Every row comes from one small tree of marks. The marks that hang from a mark follow it in brackets, in alphabetical order. Every link used is in the known rows. Which tree was each row made from?
Known rows:
M[E[A[R] Z[G]]]: -.09 .09 .20 -.14 .15 -.09 .31 -.02 .01 -.02 .23 -.14 -.17 -.17 -.20 .06 .12 -.03 .07 -.12 .12 .00 .00 -.02 -.13 -.24 -.03 -.10 .11 -.01 .06 -.10 -.06 .11 .18 -.01 .01 -.03 -.26 -.02 -.10 -.01 .20 -.08 -.01 .17 -.04 -.02
M[E[A[R[G]] Z]]: -.03 -.08 .10 -.03 .06 -.08 .28 -.07 -.04 .00 .28 -.14 -.14 -.26 -.11 .08 .07 -.03 .03 -.17 .13 .10 .09 .00 -.14 -.23 -.04 .03 .13 .18 -.03 -.07 -.05 .11 .14 .04 .02 -.09 -.32 .01 -.09 .07 .04 -.07 .00 -.03 -.01 -.06
W[M]: .21 -.06 -.02 .07 -.35 .02 -.02 .14 .09 -.01 -.15 -.08 -.06 .13 .20 .03 .00 -.04 -.22 -.09 .14 .20 .06 .13 -.09 -.21 .13 -.30 .09 -.04 .03 .04 -.16 .02 .13 -.24 -.05 -.08 .19 .19 .24 .01 -.25 .02 -.14 -.28 .12 -.06
A[E[M Z] R[G]]: .08 -.33 .04 .02 -.07 -.03 .24 -.06 .05 -.01 .07 -.31 .05 -.08 -.11 -.06 .08 .06 .00 -.11 .09 -.05 .09 -.05 -.06 -.19 -.09 -.07 .12 .02 -.06 .00 -.11 -.08 -.08 .05 .02 -.19 -.06 .05 -.01 -.31 -.16 .02 -.11 -.25 .07 -.09
M[E[A Z]]: .13 .20 .11 -.04 -.15 -.11 .26 -.01 -.04 -.02 .16 -.02 -.26 -.27 .01 .14 -.06 -.12 -.06 -.19 .18 .32 .01 .08 -.16 -.27 .03 -.08 .12 -.04 .04 .06 -.03 .14 .22 -.18 .08 -.02 -.15 .11 -.01 .08 .12 -.06 -.05 .02 -.02 .00
R[G W[M[E[Z]]]]: .01 -.59 -.11 .10 -.09 -.05 .17 -.04 -.01 .04 -.18 -.22 -.11 -.20 -.04 .02 -.13 -.02 -.14 -.14 .19 .07 .03 .04 -.06 -.20 .01 -.15 .12 .15 -.12 -.16 -.14 .01 .03 .00 .05 -.15 -.07 -.04 .10 .15 -.05 .00 -.03 -.27 -.08 -.11
G[R[W[M[E]]]]: -.13 -.24 -.15 .02 -.36 .10 .09 .06 .15 .13 -.09 -.13 -.10 .18 .01 .07 .00 .06 -.22 -.07 .07 .01 .02 .12 -.04 -.22 .03 -.29 .02 .01 -.16 -.05 -.15 -.13 .15 -.07 -.05 -.09 .07 .06 .08 .37 -.10 .03 -.07 -.09 .05 -.04
W[M[E[A]]]: -.08 .19 -.04 .07 -.38 -.04 .00 .02 .03 .02 -.01 -.04 -.18 -.04 .13 .12 -.13 -.06 -.18 -.16 .15 .21 .03 .19 -.12 -.25 .08 -.19 .08 -.07 -.10 .20 -.04 .03 .21 -.28 .04 -.02 .09 .18 .22 .21 .06 -.01 -.09 .05 .16 -.03
R[W[M]]: .11 -.27 -.18 .07 -.26 .05 -.07 .13 -.01 .04 -.14 -.10 -.07 .27 .07 -.01 .03 .03 -.20 -.05 .11 .14 .04 .13 -.11 -.20 .10 -.25 .10 .01 -.09 .01 -.15 -.05 .03 -.06 -.06 -.04 .21 .12 .20 -.06 -.19 .01 -.09 -.20 .04 -.11
W[M[E[Z]]]: .14 -.21 .03 .06 -.30 -.06 .24 .01 .11 -.01 -.24 -.10 -.15 -.19 .12 .14 -.13 -.08 -.22 -.16 .22 .25 .00 .07 -.08 -.23 .03 -.25 .07 -.08 .07 -.05 -.15 .02 .17 -.29 .00 -.07 .02 .09 .21 .19 .02 .02 -.11 -.27 .00 .00
A[R[G W[M]]]: -.03 -.53 -.19 .07 -.09 .03 -.05 .10 .01 .07 -.06 -.24 .04 .26 -.08 -.06 .16 .12 -.12 -.05 .05 -.10 .09 .04 -.08 -.15 .05 -.14 .12 .19 -.20 -.07 -.18 -.08 -.05 .10 -.09 -.13 .06 .02 .12 -.04 -.31 .00 -.04 -.24 .05 -.16
A[E R[G]]: .19 -.35 -.02 .04 -.16 .10 .15 .15 .09 -.02 .08 -.25 .12 .17 .01 -.04 .26 .06 -.04 -.09 .01 -.13 .05 -.04 -.08 -.20 -.04 -.09 .10 .14 -.07 .03 -.04 .01 .07 -.06 -.01 -.19 .01 .12 .17 -.22 -.33 -.02 -.05 -.07 .08 -.13
W[M[E]]: .03 -.14 -.01 .09 -.45 .02 .04 .13 .14 .07 -.22 -.08 -.10 -.03 .19 .08 -.07 -.09 -.25 -.15 .15 .21 -.04 .12 -.06 -.24 .06 -.33 .02 -.04 -.03 .02 -.08 .01 .23 -.36 .01 -.11 .17 .17 .34 .24 -.09 .02 -.12 -.16 .14 -.02
A[E]: .32 -.06 -.03 .03 -.37 .07 .13 .19 .08 -.05 .02 -.09 .03 .16 .18 .01 .15 -.06 -.14 -.11 .07 .09 -.02 .06 -.11 -.25 .04 -.22 .08 -.06 .01 .12 -.01 .03 .13 -.24 .00 -.10 .17 .26 .27 -.19 -.27 -.02 -.09 .00 .11 -.09
M[E]: .15 -.03 .07 .01 -.43 .04 .11 .19 .09 .10 -.08 -.03 -.12 -.04 .18 .06 .07 -.14 -.18 -.15 .14 .25 -.09 .05 -.09 -.26 .03 -.30 .01 -.01 .03 -.06 -.02 .05 .29 -.36 .02 -.13 .07 .22 .32 .21 -.15 -.05 -.08 -.06 .10 -.01
M[E[Z[G[R]]]]: .12 .03 .27 -.11 -.06 .00 .37 -.01 .16 .02 .08 -.16 -.16 -.15 -.02 .06 .05 -.03 .00 -.05 .12 .00 -.02 -.01 -.05 -.26 -.01 -.33 .06 .01 .15 -.29 -.14 .10 .28 -.05 -.01 -.17 -.24 -.08 -.17 .27 .08 -.02 -.04 -.14 -.11 .01
Z[E[M] G[R[W]]]: -.19 .00 -.04 -.10 .06 .01 -.05 -.01 .07 .11 .25 -.18 .04 .34 -.10 -.14 .08 .05 .07 .04 .05 -.13 -.10 .07 -.03 -.22 .01 -.36 .01 -.22 -.12 -.03 -.11 -.15 -.02 .21 -.06 -.17 .03 .09 -.18 -.16 -.10 -.04 -.09 -.04 .07 -.06
R[G W[M[E[A]]]]: -.22 -.17 -.19 .09 -.11 -.05 -.09 -.04 -.12 .05 .08 -.18 -.10 -.07 -.03 .00 -.10 .03 -.11 -.16 .12 -.01 .09 .17 -.09 -.22 .04 -.11 .14 .14 -.30 .05 -.06 .02 .09 .05 .06 -.07 -.02 .05 .20 .16 .02 -.03 -.01 .01 .10 -.15
A[E R[G W[M]]]: -.05 -.64 -.27 .10 -.13 .08 .02 .10 .03 .01 -.08 -.31 .15 .30 -.09 -.06 .12 .17 -.12 -.07 .00 -.27 .09 .02 -.05 -.16 -.03 -.08 .12 .14 -.27 .03 -.10 -.14 -.10 .15 -.01 -.14 .13 .06 .18 -.21 -.28 .04 -.04 -.06 .07 -.19
M[E[A Z[G]]]: .03 .20 .25 -.06 .09 -.09 .26 -.04 -.05 -.05 .20 -.11 -.21 -.28 -.06 .02 -.01 -.10 .01 -.12 .18 .10 -.02 .05 -.14 -.28 .02 -.16 .12 .00 .09 -.11 -.06 .19 .23 -.07 .08 -.05 -.23 .00 -.07 .00 .21 -.08 -.02 .09 -.07 -.03
E[A]: .17 .29 .03 -.04 -.20 -.04 .00 .07 -.06 -.01 .27 .03 -.17 .03 .11 .02 .12 -.07 -.10 -.11 .10 .25 .05 .16 -.18 -.26 .13 -.14 .13 -.02 .01 .20 -.05 .12 .18 -.19 -.01 -.01 .03 .19 .07 -.08 -.10 -.08 -.07 .00 .09 -.08
E[M]: .13 .14 .07 .02 -.39 .00 -.05 .09 .03 .09 -.04 -.09 -.07 .05 .14 -.07 .05 -.08 -.13 -.09 .15 .29 .00 .11 -.10 -.23 .07 -.27 .06 -.10 -.01 .04 -.11 -.03 .12 -.25 -.03 -.13 .15 .23 .20 -.08 -.23 -.01 -.16 -.33 .15 -.02

Write each row's tree:
-.24 -.58 -.17 .07 -.18 .05 .02 .10 .04 .15 -.17 -.25 .05 .12 -.10 .00 .06 .07 -.17 -.12 .08 -.09 .01 .00 -.04 -.16 -.01 -.17 .06 .19 -.22 -.13 -.09 -.11 .08 .00 -.04 -.14 .02 .02 .23 .16 -.16 .00 -.02 -.12 .09 -.12 => A[R[G W[M[E]]]]
.20 -.06 .04 .02 -.27 -.04 .25 -.02 .03 -.06 .00 -.16 -.05 -.09 .05 -.04 -.02 -.05 -.07 -.13 .15 .14 .03 .03 -.08 -.23 -.04 -.18 .09 -.14 .01 .06 -.11 -.07 -.01 -.15 .04 -.11 .07 .19 .07 -.35 -.10 .02 -.16 -.20 .02 -.04 => A[E[M Z]]
-.18 .33 -.10 -.05 -.03 -.07 -.04 .02 -.02 .08 .31 -.05 .00 .21 -.04 .04 .09 -.01 .04 -.10 .08 .21 -.02 .10 -.13 -.22 .01 -.12 .04 -.30 -.13 .34 -.02 -.13 -.03 -.01 -.02 -.06 .05 .30 -.03 -.29 -.07 -.07 -.12 .06 .21 -.02 => Z[E[A[R] M]]
.00 .02 .09 -.09 -.07 -.05 .33 .02 .01 .02 .16 -.05 -.23 -.14 -.14 .16 .11 -.04 -.05 -.18 .14 .28 .03 .00 -.15 -.25 -.02 -.04 .11 -.02 .01 .03 -.03 .04 .18 -.09 .01 .00 -.24 .10 -.07 .03 .09 -.07 -.03 .08 .01 .00 => M[E[A[R] Z]]
-.08 .31 .04 -.06 -.20 -.03 -.03 .02 -.04 .09 .21 -.09 -.10 .06 -.06 .01 .15 .00 -.03 -.10 .08 .22 .10 .11 -.15 -.21 .02 -.10 .11 -.09 -.11 .24 -.09 -.10 .07 -.08 -.06 -.01 .04 .21 -.01 -.16 -.08 -.04 -.12 -.03 .19 -.04 => E[A[R] M]
-.03 .32 .25 -.12 .07 -.08 .32 -.10 .10 -.05 .36 -.12 -.25 -.24 -.10 .07 -.02 -.01 .05 -.08 .10 .00 .05 .08 -.10 -.29 -.01 -.17 .11 .00 .08 -.19 -.12 .14 .27 .03 .03 -.08 -.31 -.09 -.30 .22 .24 -.05 -.02 .10 -.08 .00 => M[E[A Z[G[R]]]]
.14 .15 .07 -.10 -.02 .04 .09 .09 .20 -.03 .31 -.11 .03 .31 .06 -.03 .16 -.01 .06 .03 .04 -.08 -.08 .05 -.06 -.25 .06 -.38 .02 -.17 .09 -.03 -.11 .04 .15 .02 -.07 -.19 -.02 .10 -.14 -.03 -.19 -.06 -.07 .02 .04 -.04 => Z[E G[R]]
-.04 -.03 .15 -.12 .09 -.03 .15 -.11 .02 .06 .16 -.22 -.14 .04 -.21 -.13 .07 .07 .06 .03 .10 -.07 .05 .05 -.07 -.21 .01 -.28 .12 -.05 -.02 -.24 -.25 -.06 .01 .24 -.06 -.11 -.13 -.07 -.33 -.10 .03 -.01 -.08 -.30 -.09 -.05 => E[M Z[G[R[W]]]]
.13 -.04 .19 .00 -.02 -.09 .23 -.05 .03 -.07 .03 -.27 -.04 -.11 -.04 -.12 -.02 -.03 .00 -.08 .14 -.09 -.02 .01 -.06 -.25 -.04 -.26 .09 -.16 .10 -.07 -.12 .01 .00 -.07 .07 -.13 .02 .06 .05 -.41 .00 .01 -.13 -.13 -.03 -.06 => A[E[M Z[G]]]
-.06 .31 .12 -.07 -.06 -.03 -.02 -.01 .18 .07 .28 -.17 .06 .26 .04 -.08 .05 -.01 .06 .03 .05 -.09 -.07 .08 -.02 -.24 .03 -.37 -.01 -.27 .01 -.02 -.14 -.06 .06 .02 -.05 -.21 .04 .12 -.12 -.08 -.10 -.03 -.13 -.13 .12 .01 => Z[E[M] G[R]]
.02 -.22 .15 -.13 .06 .02 .35 -.01 .09 .05 .09 -.17 -.17 -.03 -.17 .00 .07 .03 .00 -.03 .11 -.09 -.04 -.02 -.06 -.24 -.03 -.28 .07 .07 .01 -.31 -.13 .03 .19 .14 -.03 -.14 -.25 -.12 -.24 .18 .09 -.03 .00 -.06 -.17 -.04 => M[E[Z[G[R[W]]]]]
-.31 .07 -.24 -.07 .07 -.04 -.08 .02 -.10 .12 .35 -.09 -.03 .34 -.16 -.02 .10 .04 .04 -.06 .07 .11 -.03 .08 -.14 -.21 .02 -.09 .08 -.26 -.28 .31 -.01 -.19 -.12 .18 -.05 -.01 .04 .27 -.07 -.38 -.05 -.08 -.08 .14 .14 -.08 => Z[E[A[R[W]] M]]
-.24 -.02 -.09 -.02 .08 -.04 -.12 -.07 -.20 .12 .26 -.23 -.04 .10 -.22 -.13 .13 .10 .03 -.08 .06 -.03 .14 .08 -.13 -.18 .01 -.03 .16 .12 -.32 .09 -.08 -.10 -.05 .20 -.04 -.08 -.05 .07 -.07 -.22 -.12 -.06 -.04 -.12 .11 -.14 => E[A[R[G W]] M]
.05 -.17 .17 .03 -.14 -.07 .23 -.01 .11 -.02 -.20 -.19 -.13 -.21 .03 .03 -.14 -.07 -.13 -.10 .20 .05 -.05 .05 -.04 -.24 .03 -.33 .07 -.06 .15 -.22 -.17 .11 .17 -.20 .02 -.13 -.06 -.02 .08 .11 .13 .01 -.09 -.20 -.06 -.02 => W[M[E[Z[G]]]]
.04 -.14 -.06 -.13 .15 -.08 .24 .04 -.14 -.01 .25 -.04 -.20 .10 -.24 .05 .19 .07 .01 -.10 .10 .20 .11 .02 -.21 -.20 .02 -.01 .20 .04 -.06 .06 -.09 -.02 -.04 .19 -.06 .07 -.20 .09 -.21 -.24 -.03 -.08 .00 .01 -.11 -.08 => E[A[R[W]] Z]
.01 .11 -.01 .04 -.21 -.13 .21 -.06 .00 -.04 -.01 -.04 -.25 -.26 .06 .16 -.21 -.06 -.14 -.19 .21 .27 .06 .16 -.13 -.24 .05 -.14 .13 -.08 -.04 .12 -.11 .06 .14 -.18 .08 .01 -.07 .09 .05 .15 .17 -.01 -.08 -.05 .01 -.01 => W[M[E[A Z]]]
-.08 -.42 -.17 .13 -.23 .00 -.06 .03 .00 .10 -.17 -.23 -.04 -.01 .06 -.05 -.03 .00 -.19 -.11 .13 -.03 .00 .07 -.04 -.20 .03 -.23 .07 .16 -.22 -.12 -.10 .01 .11 -.07 .03 -.17 .09 .04 .32 .18 -.13 .00 -.04 -.19 .07 -.13 => R[G W[M[E]]]
-.17 -.11 -.23 -.01 -.08 .01 -.07 .07 -.08 .03 .12 -.09 -.10 .32 -.13 .05 .13 .13 -.11 -.07 .06 .06 .12 .15 -.16 -.17 .08 -.09 .16 -.02 -.22 .17 -.11 -.12 -.05 .11 -.06 .07 .07 .11 .00 -.12 -.09 -.02 -.05 .02 .08 -.12 => E[A[R[W[M]]]]
-.19 -.07 -.06 .08 -.12 -.03 -.03 -.01 .03 .06 .06 -.19 -.04 -.05 -.04 .07 .00 .05 -.11 -.15 .09 -.01 .11 .10 -.09 -.21 .00 -.07 .09 .13 -.18 .07 -.07 .00 .12 -.07 .01 -.10 -.04 .05 .13 .21 -.02 -.01 -.04 -.01 .19 -.09 => W[M[E[A[R[G]]]]]
-.09 .47 -.09 .00 -.15 -.10 -.12 -.02 -.04 .04 .30 -.04 -.05 .13 .09 .00 -.04 -.09 .01 -.11 .14 .29 -.03 .15 -.13 -.25 .07 -.20 .04 -.33 -.12 .37 .00 -.03 .02 -.09 .03 -.08 .10 .32 .05 -.25 -.06 -.07 -.14 .03 .20 -.03 => Z[E[A M]]
.06 .10 .20 -.14 .23 -.11 .25 -.02 -.06 -.10 .31 -.12 -.13 -.01 -.19 .02 .18 .04 .10 -.05 .10 .00 .08 .01 -.18 -.21 .05 -.09 .19 .00 .13 -.05 -.13 .11 .08 .09 -.04 -.03 -.23 -.02 -.25 -.21 .04 -.08 -.03 -.03 -.08 -.07 => E[A[R] Z[G]]
.09 -.10 .06 -.12 -.04 .09 .07 .08 .06 .03 .18 -.16 -.08 .29 -.09 -.11 .25 .05 -.01 .06 .01 -.16 .01 .05 -.09 -.22 .07 -.32 .09 .07 -.01 -.21 -.17 .01 .14 .12 -.07 -.12 -.05 -.03 -.12 .03 -.16 -.04 -.02 -.09 -.06 -.10 => Z[G[R[W]]]
-.05 -.37 -.17 .09 -.38 .05 .00 .12 .03 .12 -.26 -.11 -.08 .09 .07 .04 -.05 -.02 -.23 -.11 .14 .15 -.04 .11 -.07 -.21 .05 -.29 .04 .00 -.14 -.05 -.08 -.05 .12 -.19 .00 -.06 .17 .14 .31 .18 -.08 .00 -.07 -.08 .06 -.07 => R[W[M[E]]]
.32 .12 .28 -.13 .07 -.03 .30 .00 .16 -.08 .23 -.14 -.16 -.04 -.03 .00 .14 .02 .02 -.01 .09 .01 .06 .02 -.10 -.23 .04 -.26 .11 .00 .22 -.25 -.22 .13 .16 .04 -.05 -.15 -.21 -.06 -.27 .06 -.08 -.02 -.07 -.25 -.12 -.02 => E[Z[G[R]]]
.08 .05 .03 -.02 .00 -.02 -.01 .07 -.04 .02 .34 -.14 -.03 .08 -.07 -.02 .24 .03 .02 -.11 .05 .03 .15 .06 -.16 -.22 .04 -.03 .15 .17 -.09 .14 -.08 .09 .12 .02 -.04 -.10 -.13 .08 -.01 -.07 -.22 -.07 -.02 -.06 .11 -.13 => E[A[R[G]]]
-.13 .49 .05 -.05 .08 -.13 -.13 -.06 -.04 .02 .36 -.09 -.02 .10 .03 -.09 -.04 -.05 .09 -.03 .13 .04 -.07 .14 -.11 -.26 .05 -.25 .06 -.31 -.06 .19 -.05 .02 .02 .01 .03 -.11 .03 .19 -.01 -.34 .05 -.08 -.12 .09 .17 -.05 => Z[E[A M] G]
-.02 .51 .25 -.13 .12 -.13 .15 -.23 .03 -.03 .42 -.16 -.21 -.15 -.15 -.05 .00 -.01 .11 -.02 .12 -.02 .14 .13 -.11 -.25 .02 -.17 .15 -.11 .03 -.04 -.22 .03 .08 .17 .02 -.10 -.21 -.05 -.40 -.05 .17 -.02 -.11 -.15 -.02 -.02 => E[A M Z[G[R]]]
